Each row was made from one path, in order. Every step used is in the known rows, and no mark comes twice. Write each row's path.
Known rows
g > a > b > q > u: [-0.86 -3.04  0.06 -1.25  1.79  0.23 -3.87  0.33  3.33 -2.65 -0.93  0.18
 -1.28 -2.44  2.07  1.57  2.06 -0.03  3.18  0.91]
l > g > b > q > u: [-0.97 -3.46 -1.38  1.63 -0.06  0.96 -4.33 -0.55  3.42 -0.84  0.41  0.55
 -1.56 -4.39  2.85 -0.43  1.74  1.71  4.04  0.16]
d > g: [ 3.69 -3.73  0.27  4.72 -0.62  6.29 -0.56 -0.92  1.20 -0.49 -1.96  2.69
 -2.82 -7.32  3.30  1.47 -5.07 -3.02  2.03 -2.29]
d > g > q > u > x: [ 0.01 -5.35  0.21  0.24  2.27  4.69 -4.48 -4.06  0.75 -4.79 -0.36 -0.24
 -0.76 -2.47  4.00 -1.26 -1.65 -2.99 -0.67 -3.25]
x > g > q > u > b > a: [ 0.99 -1.46 -1.31 -1.21 -1.00  1.34 -3.81  0.50  3.22 -2.08  2.02 -2.39
  0.03 -0.95  5.37 -2.58 -1.52 -1.25  1.22  1.50]
a > b: [ 2.17 -0.77 -3.62 -2.88 -0.85  0.81  1.01  1.46  4.48 -2.53  2.07  2.94
  2.22 -0.61  1.02  3.12  1.21 -0.96  2.53 -5.49]
d > g > q > b: [ 4.22 -3.40 -2.63 -0.02  0.86  4.56 -1.63 -0.38  0.07 -2.72  0.49 -1.00
 -3.46 -6.44  3.43 -0.20 -6.01 -5.71 -3.48 -5.55]
d > g > a: [ 1.06 -3.87  2.43  4.92 -2.51  5.26 -1.89 -1.04 -0.36 -1.81 -3.38 -0.56
  0.39 -4.47  3.25 -0.08 -1.90 -2.07  2.00 -1.21]
b > q > u > x > g > a: [-1.66 -1.74  2.50  0.55 -4.21  1.85 -4.68 -0.62 -0.70 -3.73 -0.37 -6.81
  1.02 -0.29  0.60 -0.03 -0.44 -1.77  1.82  1.20]
l > g > a > b: [-1.31 -1.59  0.12 -3.01 -3.08 -2.09 -0.04  0.33  3.90 -1.93  1.08  1.26
  4.29 -0.99  1.79  1.54  3.14 -1.12  2.51 -4.15]
d > g > b: [ 2.35 -3.06 -5.15  4.59 -2.90  3.40 -2.23 -2.00  2.25 -0.65 -0.10  1.37
 -0.11 -6.83  2.76 -1.35 -1.58  0.98  4.06 -6.66]
q > u > x > g > b: [-0.26 -2.03 -5.54  1.15 -4.70  1.36 -4.80 -0.99  1.39 -3.55  2.77 -4.61
  0.87 -4.11  0.56 -1.14 -0.75  1.42  3.66 -6.52]
l > g > q: [ 1.66 -3.52  0.12  2.84 -4.64  3.11 -0.14 -0.33 -0.59 -0.97  2.98 -0.12
  0.95  1.66  2.93 -1.22  1.05 -1.64 -1.27  1.36]
x > q: [ 3.61  0.62 -2.39  3.00  4.61  5.00 -0.62  3.36  0.92 -2.10  2.62 -2.73
  1.22  0.10 -2.28  1.55 -1.08  0.38  1.97  2.57]
l > g: [ 0.26 -2.32  1.50  2.73 -4.33  3.52  1.54  0.09  3.02  1.26  2.17  3.04
  1.63 -3.07  3.51  0.76 -0.02 -0.62  2.20 -1.70]
a > b > g: [ 2.19  0.94  0.45 -3.71 -0.60 -2.97 -0.56 -1.53  5.48 -0.34  1.72  1.86
  2.14 -2.05  1.68  6.76  0.40  2.66  3.44 -2.32]
g > q > b: [ 4.06 -2.30 -3.74 -0.33  0.19  5.14 -0.87  0.57  0.32 -3.27  1.88 -1.32
 -1.72 -3.23  3.01 -0.08 -4.02 -4.38 -3.37 -5.61]
a > b > q: [ 2.48  1.68 -1.64 -3.00 -1.26 -0.96  0.48 -0.06  4.95  0.20  1.71  2.63
  1.27  3.37 -0.15  2.74  1.70 -1.29  2.86  1.68]
q > u > b > g: [ 0.71 -0.54 -0.99 -2.67  1.43 -0.09 -3.99 -1.93  5.53 -2.27  2.25  0.29
  0.14 -3.68  4.02  4.53 -0.93  3.88  2.11 -1.65]
d > g > a > b > q > u: [-0.64 -3.81  0.77 -1.03  2.19 -0.24 -4.54 -0.29  3.23 -2.24 -1.69  0.38
 -2.42 -4.69  2.39  1.50  0.68 -1.02  3.21  1.09]
b > g: [ 3.15  0.47  1.54  0.88 -1.21  1.67 -0.71 -1.70  3.36  0.41  0.80  1.28
  1.01 -2.24  2.73  5.65 -1.32  3.18  3.11 -0.35]
x > g > a > b > q > u: [-1.12 -2.68  0.27 -1.76  0.32 -0.77 -4.79  1.13  2.54 -2.93 -0.11 -2.33
 -2.01 -3.08  0.98  2.07  1.12 -0.40  3.34  1.69]

Write each row's path
[ 2.37  1.90 -3.60 -1.95 -0.94  2.27 -0.81 -0.69  5.12 -0.66  3.07  1.59
  0.75  3.97  1.41  0.73  0.22 -0.38  1.32  2.11]	u > b > q
[ 2.94 -0.53  0.46 -1.67 -1.40  1.79 -1.78 -0.95  1.42 -0.52  0.95 -2.90
  0.05 -1.68  4.91 -2.43 -4.36 -5.14 -1.09 -1.21]	u > x > g > q > b > a
[ 3.93 -0.95 -0.26  0.11 -0.57  3.22 -0.46 -0.27  1.95  0.14  0.24 -0.31
  0.09 -1.83  5.84 -2.36 -3.46 -4.04 -0.52 -1.09]	g > q > b > a
[ 1.09 -6.17 -1.42  3.20  1.02  5.52 -3.97  1.10 -0.49 -4.64  0.33 -1.23
 -2.56 -2.86  3.55 -0.15  0.22 -0.10  0.53 -0.21]	g > q > u
[-0.91 -0.86  1.34 -0.75  1.10 -0.15 -4.92 -1.00  2.49 -3.29  0.28 -3.89
  2.72 -1.58  2.12  2.02  1.02  3.07  1.94  1.02]	x > q > u > b > g > a
[-0.38 -0.71 -0.10 -3.35 -2.65 -0.09 -4.32  0.00  1.38 -3.85  2.55 -5.68
 -1.34 -1.80 -0.92  2.37 -2.56 -2.76  1.93 -0.90]	a > b > q > u > x > g
[ 0.77 -3.20 -0.32  1.86  1.82  3.89 -3.20  0.60  2.65 -1.97 -0.57  0.66
 -2.68 -2.99  2.65  1.33  0.32  0.33  3.13  1.97]	b > q > u
[ 0.12 -3.91 -1.80  2.33  1.20  2.06 -4.95 -0.98  2.82 -1.43 -1.05  0.38
 -3.22 -5.91  2.78 -0.08  0.04  0.75  4.02 -0.01]	d > g > b > q > u
[ 0.10 -2.79 -0.97 -1.37  2.37  0.72 -3.36  0.61  3.97 -2.44  0.07  1.24
 -1.91 -2.81  2.00  2.20  1.34 -0.11  3.22  0.50]	a > b > q > u
[ 1.42  1.64 -3.24 -0.22 -4.78 -0.45 -2.54 -2.03  2.73  0.30  2.59 -2.44
  0.79  2.02 -0.74 -0.19  0.34  0.23  3.49  0.79]	u > x > g > b > q
[ 2.80  1.68  0.69 -3.44  4.58 -0.74 -2.47 -2.12  3.76 -0.81  1.86 -1.93
  0.35 -4.64  1.21  4.84 -3.92  0.48  0.26 -2.29]	u > x > q > b > g
[ 2.56  0.10 -2.83  2.16 -2.83  0.80 -1.84 -2.57  3.42  1.58  0.28  1.51
 -0.58 -1.13  0.99 -0.39 -0.15 -0.02  3.80  0.82]	d > g > b > q
[ 0.70 -1.12  3.19  2.05 -2.93  2.01 -2.03 -1.49  1.33 -1.25 -1.31 -1.72
  3.05 -0.78  2.89  2.83  0.71  2.30  2.77  0.34]	b > g > a
[ 1.45 -0.25 -0.52 -0.17 -4.85  3.85 -2.20  0.25  0.02 -3.40  2.94 -5.42
 -0.20 -0.95 -0.47  1.88 -3.93 -2.66  1.28 -2.11]	u > x > g
[-1.58 -3.24  1.46 -2.84  2.59  0.90 -4.59 -4.53  3.29 -3.68 -1.44  0.36
  0.47 -1.90  2.93 -0.26 -0.21 -2.98  1.35 -2.35]	d > g > a > b > q > u > x
[-0.08 -0.74 -1.17 -3.28 -3.89 -1.64 -1.42  1.85  2.34 -3.74  1.56 -2.79
  2.61 -0.65 -0.46  2.72  1.20 -1.50  2.58 -3.45]	x > g > a > b
[ 2.96 -1.23 -0.54 -1.86 -2.11 -1.30 -1.65 -1.43  1.11 -2.08  2.76 -1.03
  1.42  2.36  1.60  3.01  1.46  0.73 -0.38  0.93]	a > b > g > q
[ 3.97 -1.75  0.62  0.55 -0.19  2.80 -1.01 -0.96  1.70  0.49 -0.81 -0.09
 -1.24 -4.12  6.09 -2.40 -4.69 -5.04 -0.62 -0.92]	d > g > q > b > a
[-0.60 -6.53  0.24  2.79 -0.17  3.64 -3.67  0.55  0.10 -3.29  0.94 -0.65
 -2.09 -4.07  4.03 -0.61  0.75 -0.37  0.61  0.30]	l > g > q > u
[ 2.30  0.67 -1.59  0.60  5.87  4.24 -1.65  0.25  1.48 -3.18  2.83 -2.92
  2.61  1.64 -1.96  0.44 -1.26 -0.99  0.95  0.93]	u > x > q
[ 3.43  1.60  0.43 -2.25  3.92 -0.30 -1.98 -0.72  3.52 -0.29  1.82 -1.93
 -0.36 -5.29  0.93  5.42 -3.91  1.26  0.72 -1.47]	x > q > b > g
[ 1.24 -0.57 -1.58 -0.87  2.98  2.06 -3.18  0.63  4.76 -1.42  1.56 -0.55
  1.15 -1.37  5.01 -2.24 -1.09 -0.19  2.25  1.32]	x > q > u > b > a
[-0.79 -2.23 -0.32 -3.35  2.74  1.84 -3.34 -3.65  4.00 -3.58  0.39  1.23
  0.84 -0.05  2.58  0.33  0.37 -2.03  1.39 -2.79]	a > b > q > u > x
